What can hang from each mark:
k382: k888
k659: k110
k110: k241 k659 k746
k746: k100 k110
k950: k100
k100: k746 k950
k888: k382
k645: k241 k659
k241: k110 k382 k645

Every row comes from one small tree of marks. The marks that hang from a mark follow it in brackets, in the order of their numbers. Every link used is in the known rows. Which tree was each row made from?
Known rows:
k100{k746{k110} k950}: .27 -.02 -.10 -.21 .15 -.11 -.14 .09 .39 .32 .07 .00 .14 -.20 .25 -.26
 .43 .04 -.38 .30 .00 .45 .21 .15 -.33 .09
k746{k100{k950} k110}: .17 -.06 .00 -.24 .16 -.04 -.30 .11 .07 -.01 -.11 .06 .12 -.17 .05 -.04
 .29 -.20 -.35 .27 .15 .44 -.19 .13 -.44 .16
k950{k100{k746{k110{k659}}}}: .36 -.18 -.02 -.39 .38 .11 .14 -.13 .43 .54 -.08 -.10 .27 .02 .58 -.13
 .48 .26 -.52 -.15 .11 .30 .41 .13 -.31 .01
k746{k100{k950} k110{k241{k645} k659}}: -.17 -.40 .04 -.20 .59 -.02 -.23 -.15 -.38 -.08 -.33 -.08 .22 .09 .17
 .20 .34 .03 -.73 -.41 -.01 .49 .20 .00 -.23 -.14
k110{k241}: -.11 -.25 -.01 -.02 .14 -.03 .11 -.10 -.29 -.08 -.10 .01 -.04 .01 -.08
 .09 -.01 .04 -.21 -.13 .06 .03 .01 .02 .15 -.20
k746{k100}: -.09 -.09 .02 -.08 .11 .05 -.23 .08 -.05 -.19 -.10 .06 -.09 -.07 .01 .01
 .03 -.14 -.17 .20 .18 .09 -.19 .06 -.16 .07
k659{k110{k241{k382{k888} k645} k746}}: .46 -.53 -.17 .23 .08 -.45 .16 -.34 .04 -.66 .05 -.31 -.53 .30 .13 .65
 -.09 .61 -.18 -.63 .30 .13 .32 -.35 .90 .07
k659{k110{k746{k100}}}: .46 -.14 -.10 .07 .18 -.03 -.34 -.07 .19 -.48 -.02 -.10 -.30 -.11 .30
 .02 .13 .12 -.32 .01 .31 .12 -.11 -.19 -.07 .29
k645{k241{k110{k746}} k659}: .48 -.24 -.18 .17 .47 -.04 -.10 -.57 .08 -.40 -.01 -.26 -.19 .17 .47 .00
 .26 .41 .00 -.68 .15 -.18 .32 -.50 .26 .33
k645{k659{k110{k241{k382{k888}} k746}}}: .74 -.56 -.22 .14 .10 -.48 .09 -.47 .12 -.70 -.11 -.29 -.44 .23 .25 .61
 .08 .53 -.22 -.67 .48 .09 .37 -.39 .85 .31
k110{k241{k645} k659 k746{k100}}: -.18 -.46 .00 .03 .49 -.06 -.22 -.22 -.50 -.52 -.20 -.12 -.12 .17 .33
 .25 .24 .16 -.64 -.54 .15 .11 .08 -.18 .14 -.14
k746{k110}: .34 -.14 -.02 -.14 .10 .07 .28 -.07 .13 .07 .06 -.11 .15 .12 .13 .00 .15
 .12 -.17 .00 -.01 .13 .02 .05 -.08 .00
k241{k110 k382}: .28 -.20 -.02 .09 .02 -.09 .12 -.12 .21 -.14 .05 -.06 -.22 .15 .02 .24
 -.24 .20 .09 -.23 .28 .04 .25 -.24 .35 -.03
k645{k659}: .07 -.02 -.01 .02 .16 -.06 -.10 -.14 .05 -.07 -.11 -.10 .12 .07 .11 -.02
 .11 .07 .04 -.30 -.02 .00 .27 -.11 .02 .21
k110{k241{k645} k659 k746{k100{k950}}}: -.28 -.33 .00 .02 .45 -.20 -.58 -.11 -.54 -.41 -.28 .00 -.07 -.03 .26
 .19 .35 .00 -.66 -.45 .14 .31 .05 -.14 -.06 -.02
k950{k100{k746{k110{k241{k382{k888}}}}}}: .51 -.55 -.11 -.36 .11 -.31 .46 -.17 .39 .14 .02 -.09 -.18 .08 .22 .38
 .28 .43 -.38 -.09 .46 .34 .26 .17 .43 -.04
k888{k382}: .15 -.10 -.18 .00 -.06 -.04 .26 -.19 .04 -.16 -.11 -.07 -.17 .05 -.05
 .21 -.07 .19 .12 -.02 .10 -.09 .16 -.08 .09 .17
k746{k100 k110}: .26 -.20 .00 -.22 .21 .11 .07 .02 .09 -.12 -.03 -.04 .06 .05 .14 .01 .18
 -.02 -.34 .20 .16 .23 -.19 .10 -.24 .06
k241{k110{k746{k100}} k382{k888} k645}: .33 -.43 -.12 .10 .10 -.34 -.02 -.18 .21 -.75 .04 -.17 -.66 .32 .18 .55
 -.02 .44 -.03 -.28 .52 .07 .15 -.25 .57 .19
k110{k241{k382 k645} k659 k746}: .04 -.46 .00 .19 .24 -.29 .07 -.26 -.42 -.47 -.01 -.23 -.08 .34 .31 .48
 .02 .30 -.45 -.83 .17 .09 .27 -.35 .64 -.23
k241{k110{k659 k746} k382{k888} k645}: .41 -.45 -.14 .14 .14 -.32 .19 -.39 .11 -.52 -.03 -.30 -.44 .50 .35 .64
 .03 .63 -.12 -.76 .37 .00 .50 -.42 .73 .07
k100{k746}: .04 -.02 -.08 -.06 .10 -.03 -.04 .06 .29 .14 .09 .01 -.08 -.07 .20 -.21
 .19 .09 -.18 .22 .04 .12 .20 .08 -.05 .00
k241{k382}: .12 -.09 .02 .07 -.15 -.18 .06 .02 .04 -.14 .09 -.03 -.05 .08 -.02 .24
 -.19 .00 .02 -.12 .17 .06 -.01 -.12 .35 -.03

Which tree is each row?
.35 -.01 -.09 .05 .15 -.17 -.71 .04 .16 -.36 -.10 .01 -.23 -.32 .22 -.03
 .25 -.04 -.33 .08 .31 .32 -.13 -.16 -.27 .37 -> k659{k110{k746{k100{k950}}}}
.38 -.08 -.02 -.33 .22 .05 .13 .01 .53 .49 .10 -.04 .14 -.12 .40 -.23
 .39 .23 -.27 .13 .09 .29 .24 .21 -.31 .08 -> k950{k100{k746{k110}}}
.08 -.33 -.01 .04 .02 -.42 -.48 .08 -.35 -.58 -.07 .12 -.26 -.19 .04 .30
 .14 -.19 -.47 -.06 .49 .34 -.33 -.10 .23 .05 -> k110{k241{k382} k746{k100{k950}}}
.19 -.28 -.10 -.23 .30 -.13 -.04 -.02 .10 .24 -.04 .03 .10 -.20 .17 -.17
 .44 .09 -.58 .15 .05 .48 .24 .16 -.18 -.10 -> k100{k746{k110{k241}} k950}
.19 -.56 -.05 -.08 .47 -.13 .38 -.25 -.01 .02 .02 -.29 .12 .37 .41 .26
 .18 .44 -.71 -.59 .06 .37 .62 -.14 .44 -.32 -> k100{k746{k110{k241{k382 k645} k659}}}
.15 -.46 .00 -.24 .35 .08 .18 -.08 -.18 -.19 -.14 -.03 .03 .05 .06 .11
 .19 .02 -.54 .05 .20 .24 -.16 .11 -.09 -.14 -> k746{k100 k110{k241}}
.26 -.44 -.02 -.41 .53 .08 .26 -.23 .11 .46 -.18 -.09 .23 .01 .50 -.04
 .49 .31 -.73 -.31 .16 .32 .43 .13 -.16 -.17 -> k950{k100{k746{k110{k241 k659}}}}
.29 -.46 -.07 -.20 .30 -.25 .02 -.11 -.01 .15 -.11 -.06 .16 .01 .30 .18
 .35 .11 -.81 -.25 .24 .55 .39 -.04 .17 -.18 -> k100{k746{k110{k241{k382} k659}} k950}
.25 -.47 -.05 .23 .31 -.26 -.20 -.17 -.09 -.72 .03 -.22 -.39 .13 .21 .39
 -.12 .31 -.40 -.49 .33 .24 .11 -.36 .49 .03 -> k659{k110{k241{k382 k645} k746{k100}}}
.17 -.23 -.05 -.06 .34 -.06 -.59 -.11 -.05 -.30 -.28 .05 -.19 -.12 .36
 .07 .36 .00 -.47 -.17 .40 .23 .07 -.20 -.29 .18 -> k241{k110{k659 k746{k100{k950}}}}
.35 -.25 -.10 -.25 .36 .10 .22 -.13 .28 .27 -.04 -.17 .20 .12 .50 -.12
 .43 .23 -.63 -.07 .04 .26 .39 .03 -.14 -.07 -> k100{k746{k110{k659}}}
.24 -.50 -.03 .09 .11 -.26 .08 -.24 -.40 -.44 -.06 -.10 -.11 .18 .28 .43
 .08 .16 -.55 -.61 .35 .06 .06 -.28 .59 -.17 -> k110{k241{k382} k659 k746}
.06 .02 -.02 -.01 .02 -.22 -.65 .15 -.09 -.34 -.06 .13 -.17 -.29 .13
 -.04 .32 -.24 -.28 .23 .28 .25 -.33 .00 -.27 .27 -> k110{k746{k100{k950}}}
.23 -.31 -.09 .24 .33 -.12 -.05 -.26 -.09 -.39 .04 -.27 -.24 .09 .24 .14
 .03 .45 -.26 -.57 -.01 .09 .34 -.29 .32 .00 -> k659{k110{k241{k645} k746}}
.26 -.39 -.09 .08 .39 -.01 .15 -.53 -.05 -.17 -.12 -.20 -.08 .29 .29 .38
 -.08 .31 -.19 -.76 .24 -.05 .31 -.51 .50 -.07 -> k645{k241{k110{k659} k382}}
.14 -.38 -.10 -.28 .46 -.07 -.03 -.14 -.04 .29 -.21 -.03 .23 -.08 .34
 -.07 .54 .13 -.84 -.13 .06 .49 .40 .08 -.18 -.16 -> k100{k746{k110{k241 k659}} k950}
.61 -.55 -.24 .08 .22 -.28 .23 -.63 .02 -.55 -.07 -.27 -.45 .40 .41 .65
 .15 .55 -.21 -.74 .50 -.13 .20 -.55 .82 .14 -> k645{k241{k110{k659 k746} k382{k888}}}
.06 -.41 .01 -.30 .65 .06 .22 -.25 .10 .44 -.13 -.20 .25 .15 .54 .01 .42
 .46 -.63 -.57 -.04 .34 .64 .08 -.09 -.21 -> k950{k100{k746{k110{k241{k645} k659}}}}
.42 -.34 -.12 .12 .22 -.09 -.04 -.23 -.06 -.37 -.02 -.15 -.27 -.04 .21
 .11 .09 .32 -.34 -.33 .19 .06 .10 -.24 .25 .04 -> k659{k110{k241 k746}}
.14 -.54 .03 -.03 .36 -.12 .42 -.29 -.28 -.14 -.07 -.30 .19 .44 .22 .47
 -.01 .36 -.53 -.81 .03 .26 .42 -.21 .49 -.33 -> k746{k110{k241{k382 k645} k659}}
.29 -.29 -.10 .06 .43 -.24 -.72 -.22 -.10 -.51 -.31 -.06 -.18 -.24 .27
 .05 .36 .06 -.49 -.34 .34 .34 .15 -.25 -.09 .40 -> k645{k659{k110{k241 k746{k100{k950}}}}}
.72 -.47 -.25 .16 .22 -.39 .13 -.64 .20 -.67 .00 -.31 -.47 .37 .37 .52
 .15 .58 .08 -.75 .47 -.13 .31 -.55 .85 .41 -> k645{k241{k110{k746} k382{k888}} k659}
